Each row comes from the steps of one walk. Every step used is in the known rows, and no mark comes twice. Write the walk behind each row, first mark first.
Known rows
dakom/tuda: -6.31 +0.20 -2.71 -0.99 +4.14 -3.30 -2.00 +1.37 -1.55 -1.20 -2.32 -0.88
 +1.87 +0.64 +2.18 +0.89 -4.16 +1.91 -1.89 +0.08 +2.06 -0.32 -0.62
suli/dakom/fuge/soluk: -0.83 -0.42 +3.87 +3.43 +2.76 -6.99 -4.39 +0.18 -6.03 +2.59 +0.67 -4.25
 +0.65 -0.20 +1.67 +2.35 -0.81 +6.65 +0.88 -2.87 +1.47 +2.93 +1.62
soluk/geme: +0.63 -5.46 +0.44 -0.83 -0.16 -2.09 -0.11 +0.92 +0.88 -1.58 -1.83 -1.64
 -0.53 -0.48 +0.66 +0.03 -0.38 +0.65 +1.59 -2.76 +4.43 -1.41 -6.03
busok/vuve/suli/dakom/fuge: -2.71 +0.56 -0.08 +3.91 -0.18 -4.40 -5.42 +2.24 -4.29 +2.17 -2.65 -0.81
 -4.44 -0.69 +2.58 +1.53 -4.61 +1.93 -1.67 -4.57 +2.99 +0.69 +0.04
soluk/fuge/dakom/suli: +4.13 -5.32 +0.23 +0.00 +0.23 -6.62 -7.30 -0.32 -2.25 -4.70 -0.27 -0.67
 -1.27 +0.85 +1.41 +0.97 +0.17 -1.00 +2.92 -4.31 +0.91 +1.26 +1.46
geme/soluk/fuge/dakom/tuda/vuve/suli: -0.36 -3.25 -3.50 +1.04 +1.69 -2.05 -2.42 -0.10 -0.52 -4.77 -4.06 +3.22
 +2.65 -0.65 +2.15 +6.05 -0.94 +0.50 +2.13 -2.26 +5.46 +0.47 -1.31
fuge/dakom/tuda/soluk: -2.40 +0.22 -2.13 +1.60 +6.32 -1.94 -2.24 +1.76 -2.06 -1.77 -2.26 +1.72
 +5.59 -0.05 +1.42 +4.94 -2.88 +5.65 +4.34 -0.41 +3.47 -2.14 -1.55
tuda/vuve/suli/dakom/fuge/soluk/geme: +0.53 -6.80 +2.40 +1.89 +2.00 -5.50 -3.25 +1.03 -2.17 -0.71 -2.30 -3.72
 +1.05 -1.05 +2.23 +3.61 -1.26 +4.82 +3.06 -5.68 +6.93 +0.92 -5.24
mezi/dakom: -4.23 -0.12 +0.06 +0.36 +2.31 -3.42 -1.19 +1.16 -1.16 -0.33 +0.02 +1.66
 -3.36 +2.00 -1.18 -0.27 -0.83 +0.33 -0.92 +0.83 +3.01 -3.48 -3.34
fuge/soluk/geme: +1.92 -7.07 +2.24 -0.54 +1.66 -3.85 -1.25 +0.48 -0.59 -1.53 -0.30 -4.23
 +1.74 -0.66 +0.76 +1.76 +1.24 +3.50 +3.47 -3.05 +4.36 -0.01 -5.40
tuda/vuve/suli/dakom/fuge: -3.22 +1.20 +0.58 +4.47 +0.58 -4.57 -4.30 +1.08 -4.44 +2.50 -3.41 +0.34
 -2.75 -0.75 +2.59 +2.17 -4.45 +2.79 -1.68 -4.70 +3.81 +1.57 +0.53
fuge/dakom/mezi: +4.71 +0.40 -2.37 -3.45 -2.71 -3.24 -3.12 -0.07 -1.51 -2.45 -0.17 -0.62
 -2.43 +1.49 -2.25 +4.93 +2.99 -0.23 -1.25 -2.27 +2.16 +4.90 +1.18
vuve/tuda/soluk/geme: +0.55 -5.93 +0.04 +0.93 +3.36 -3.04 +0.56 +0.67 +1.06 +1.16 -4.13 +0.27
 +5.21 -1.86 +1.04 +4.58 -0.27 +1.65 +6.40 -3.48 +6.25 -4.73 -8.47
tuda/vuve: +0.98 -0.34 +0.28 +1.83 -0.40 +2.59 +2.92 +0.98 +2.44 -1.49 +0.50 +2.63
 +4.97 +1.90 +1.32 +2.96 -3.25 +1.41 +2.68 +0.23 +3.75 +0.67 -0.24
mezi/dakom/suli/vuve: -1.90 +0.88 +1.72 +1.18 -4.35 -4.61 -0.89 +1.10 -4.49 +0.63 -3.97 +1.05
 -2.08 +3.65 -0.72 +1.26 -3.57 -5.23 +1.50 -1.25 +0.94 -0.47 +1.74
mezi/dakom/suli/vuve/tuda: -2.47 -0.99 -0.25 +1.63 -0.60 -6.06 -1.22 -1.81 -3.29 +3.86 -3.96 +2.45
 +1.12 +2.56 +1.20 +5.08 -0.78 -6.39 +4.12 -3.16 +1.27 -4.70 -1.93
dakom/fuge/soluk/geme: -0.14 -6.15 +3.42 +0.03 +2.90 -6.26 -3.55 +1.20 -1.55 -0.68 -0.04 -5.44
 +1.76 -1.54 +2.12 +1.19 -1.09 +5.08 +2.06 -4.82 +5.41 +0.50 -4.81
mezi/dakom/tuda/soluk: -5.85 +0.28 -1.34 +1.42 +7.42 -3.35 -0.70 +2.89 -1.37 +0.63 -4.03 +1.74
 +6.05 -0.55 +0.24 +3.95 -4.45 +5.05 +3.01 +1.05 +5.42 -3.62 -3.37
geme/soluk: +0.11 +2.41 +2.74 +3.71 -2.15 -3.58 +3.38 -0.09 -2.90 -0.01 -2.16 +4.33
 +1.97 +1.55 +2.09 +2.57 -2.19 +2.30 -0.95 +2.26 +1.42 +3.01 +3.62
fuge/soluk: +1.84 -2.36 +2.68 +0.38 +2.54 -2.54 -1.68 -0.66 -2.14 +0.14 +2.05 -3.89
 +3.31 -0.29 +0.12 +2.36 +2.43 +4.21 +2.83 -0.42 +0.03 +2.00 +0.98
vuve/suli/dakom/fuge/soluk: -0.58 -1.48 +2.97 +3.10 +3.14 -6.45 -5.52 -0.13 -5.78 +2.16 -0.52 -4.28
 +0.12 -1.26 +1.59 +3.31 -0.05 +5.72 +0.84 -3.79 +1.76 +2.99 +1.35
tuda/vuve/suli/dakom: +1.48 -0.99 -2.28 +4.65 -3.12 +0.21 +0.57 -0.61 -3.15 +1.28 -5.85 +3.99
 -3.77 +1.34 -0.13 +4.80 +0.33 -0.68 +1.76 -1.76 +2.18 +0.81 -1.00

Which walk is each row?
-3.59 -0.03 -2.86 +0.42 +2.93 -8.23 -3.85 +0.52 -4.68 -4.98 -0.58 +1.56
 +0.25 +2.45 +2.71 +2.66 -1.91 +3.56 +0.49 -0.38 +2.82 -1.13 -1.14 -> geme/soluk/fuge/dakom/tuda
-3.39 -0.06 -2.57 +3.12 +4.79 -2.20 -0.49 +1.82 -3.05 +1.74 -7.11 +2.27
 +4.64 -1.24 +0.48 +5.85 -3.09 +4.13 +3.72 -0.23 +4.14 -1.71 -2.07 -> vuve/suli/dakom/tuda/soluk
+4.08 -4.45 +1.24 +1.31 -0.56 -7.84 -6.20 -0.34 -3.16 -4.75 -1.05 +0.88
 -0.60 +1.33 +2.07 +1.88 -0.54 -0.27 +2.58 -3.55 +1.48 +2.28 +2.70 -> geme/soluk/fuge/dakom/suli
+3.73 -0.19 -2.70 -0.65 -4.91 -2.89 +0.25 +0.19 -2.00 +1.99 -6.96 +1.04
 -2.19 +0.39 -3.11 +6.96 +1.63 -1.80 -1.13 -2.09 +4.40 +5.74 +0.17 -> tuda/vuve/suli/dakom/mezi
-3.57 +1.35 +0.60 +3.87 +0.63 -5.48 -5.35 +0.68 -5.34 +3.01 -3.61 -0.56
 -4.46 -1.40 +2.11 +1.13 -3.39 +2.34 -2.58 -4.80 +2.53 +1.28 +0.54 -> vuve/suli/dakom/fuge
+0.20 -6.69 +2.22 +1.30 +2.04 -6.37 -4.24 +0.77 -3.11 -0.13 -2.44 -4.59
 -0.52 -1.73 +1.80 +2.54 -0.10 +4.35 +2.18 -5.69 +5.74 +0.72 -5.13 -> vuve/suli/dakom/fuge/soluk/geme
+0.49 -1.68 -0.83 +1.55 -1.75 -7.27 -2.14 -2.64 -4.04 +2.03 -2.86 +2.25
 +1.26 +2.37 +1.21 +5.47 +1.20 -6.11 +6.05 -4.07 +0.54 -4.68 -2.05 -> soluk/fuge/dakom/suli/vuve/tuda
-1.29 -1.73 -1.07 +0.06 +3.42 -8.04 +0.20 +1.50 -1.05 -0.21 -3.07 +0.34
 +6.57 -2.51 -1.86 +2.15 +0.10 +2.89 +5.64 +0.92 +4.63 -4.32 -5.44 -> dakom/tuda/soluk/fuge
+3.93 -0.31 -0.32 +1.92 -1.57 -6.94 -2.53 -1.22 -4.30 -5.51 +2.44 +3.48
 -2.31 +2.61 +0.63 +2.56 +3.27 +2.36 +3.40 -0.70 +1.03 -1.05 -0.76 -> geme/soluk/fuge/dakom
-0.26 -1.58 +3.13 +3.75 +2.95 -5.54 -4.43 +0.27 -4.91 +1.72 -0.33 -3.30
 +1.91 -0.71 +2.08 +4.24 -1.14 +6.25 +1.81 -3.70 +3.02 +3.22 +1.24 -> tuda/vuve/suli/dakom/fuge/soluk
+0.47 -0.90 +0.07 +2.79 -2.57 -8.57 -0.99 -2.61 -4.93 +1.92 -3.49 +3.73
 +1.94 +2.96 +1.90 +6.46 +0.53 -5.38 +5.73 -3.34 +1.03 -3.61 -0.80 -> geme/soluk/fuge/dakom/suli/vuve/tuda
+5.70 -0.54 -2.26 -3.28 -2.06 -6.45 -2.62 +0.28 -1.64 -2.21 -1.22 -0.19
 +0.39 +0.11 -3.56 +5.68 +4.02 +0.67 +2.02 -1.83 +3.84 +2.90 -1.39 -> tuda/soluk/fuge/dakom/mezi
+3.61 -0.67 -1.68 +1.66 -0.12 -6.10 -2.80 -1.35 -4.11 -3.18 +1.20 +3.14
 +0.38 +1.97 -0.65 +4.94 +3.93 +0.57 +7.85 -1.98 +1.32 -5.29 -3.85 -> suli/vuve/tuda/soluk/fuge/dakom
-1.88 -3.33 -3.77 -0.23 +2.72 +1.64 -2.12 +0.47 +1.50 -2.84 -4.48 +1.32
 +2.91 -1.62 +1.86 +4.80 -1.98 -0.67 +0.93 -2.45 +4.67 +0.59 -1.36 -> dakom/tuda/vuve/suli
-1.52 -1.03 -2.38 +1.21 +2.24 -2.24 -0.51 +1.41 -0.08 -4.91 +0.63 +2.74
 +4.63 +3.20 +2.69 +4.25 -4.02 +3.37 +3.21 -0.62 +5.38 -0.84 -1.92 -> soluk/fuge/dakom/tuda/vuve
+0.75 -6.10 +0.78 +1.22 +1.56 -4.37 +0.05 +0.90 -0.31 +1.39 -5.75 +0.31
 +5.13 -0.98 +1.09 +5.08 -1.69 -0.36 +7.12 -4.35 +6.30 -3.98 -7.00 -> dakom/suli/vuve/tuda/soluk/geme
+4.25 -1.45 -1.49 +1.06 +1.13 -4.80 -3.61 -0.49 -2.78 -4.75 +2.39 +2.13
 -0.13 +0.94 -0.79 +3.06 +3.84 +2.91 +6.18 -1.48 +1.47 -3.39 -3.29 -> tuda/soluk/fuge/dakom
+1.66 -6.14 +0.27 +1.50 +1.62 -4.51 -1.42 +0.50 -1.10 -0.35 -4.51 +0.78
 +3.74 +0.03 +1.63 +5.67 -0.85 +0.11 +7.71 -5.11 +5.96 -4.18 -6.84 -> fuge/dakom/suli/vuve/tuda/soluk/geme
-1.03 -0.98 -0.26 +1.46 -1.44 -4.88 -0.78 -2.26 -2.95 +4.07 -4.02 +1.85
 +2.22 +1.83 +1.57 +5.16 -0.52 -6.52 +4.38 -3.50 +0.23 -3.42 -0.71 -> dakom/suli/vuve/tuda
-1.63 -6.04 +3.38 +0.20 +3.76 -7.37 -4.00 +1.63 -2.05 -0.85 +0.02 -4.90
 +0.62 -0.84 +1.67 +1.10 -1.33 +5.17 +1.74 -4.48 +6.51 -0.69 -5.89 -> mezi/dakom/fuge/soluk/geme
+0.14 +0.95 +1.71 +0.95 -5.56 -2.91 -0.29 +0.51 -3.89 +0.87 -4.03 +0.25
 -0.52 +2.71 -0.13 +1.41 -3.02 -5.38 +1.96 -1.66 -0.42 +1.29 +3.36 -> dakom/suli/vuve
-3.20 -1.20 +4.25 +1.46 +5.70 -7.62 -5.69 +0.91 -4.15 +1.14 +2.58 -4.70
 +1.61 -0.52 +1.42 +1.39 -1.41 +6.56 +0.21 -2.39 +3.07 +0.98 +0.16 -> mezi/dakom/fuge/soluk
-3.20 +0.50 -1.72 +3.27 +0.71 -0.76 +2.22 +1.88 -1.05 -0.84 -2.86 +3.41
 +3.78 +3.66 +2.59 +4.44 -5.91 +2.97 +1.59 +0.24 +5.12 +0.61 -0.83 -> suli/dakom/tuda/vuve
+3.96 -1.55 -1.72 +0.10 -0.60 -5.14 -4.14 -1.23 -2.92 -5.57 +3.48 +1.28
 -3.24 +1.87 -0.37 +1.34 +4.25 +1.23 +3.82 -1.76 +0.31 -2.53 -2.62 -> soluk/fuge/dakom
-3.76 +2.90 +1.80 +4.38 +0.24 -6.18 -3.78 +1.18 -5.58 +3.60 -1.83 -0.53
 -3.69 +0.22 +2.25 -0.07 -4.58 +3.63 -2.64 -3.51 +2.02 +1.24 +1.01 -> suli/dakom/fuge
-0.91 -3.35 -4.37 +0.05 +2.72 +1.50 -3.57 +0.02 +0.66 -4.53 -3.20 +1.87
 +1.51 -0.63 +2.29 +5.52 -1.11 -0.18 +1.43 -3.11 +4.32 +0.33 -1.12 -> fuge/dakom/tuda/vuve/suli
+1.87 -1.89 +0.29 +0.43 +1.40 -6.40 +1.11 +0.83 -0.28 +0.43 -1.95 +0.77
 +5.65 -2.80 -2.96 +1.77 +2.09 +1.95 +6.51 +0.88 +3.57 -4.10 -5.11 -> tuda/soluk/fuge
+0.99 -0.50 -0.19 +3.12 +2.46 -2.97 -0.80 -0.56 -2.58 +2.61 -4.07 +3.36
 +6.55 +0.36 +0.88 +7.75 -0.66 -0.55 +8.45 -2.53 +2.26 -4.36 -1.66 -> fuge/dakom/suli/vuve/tuda/soluk
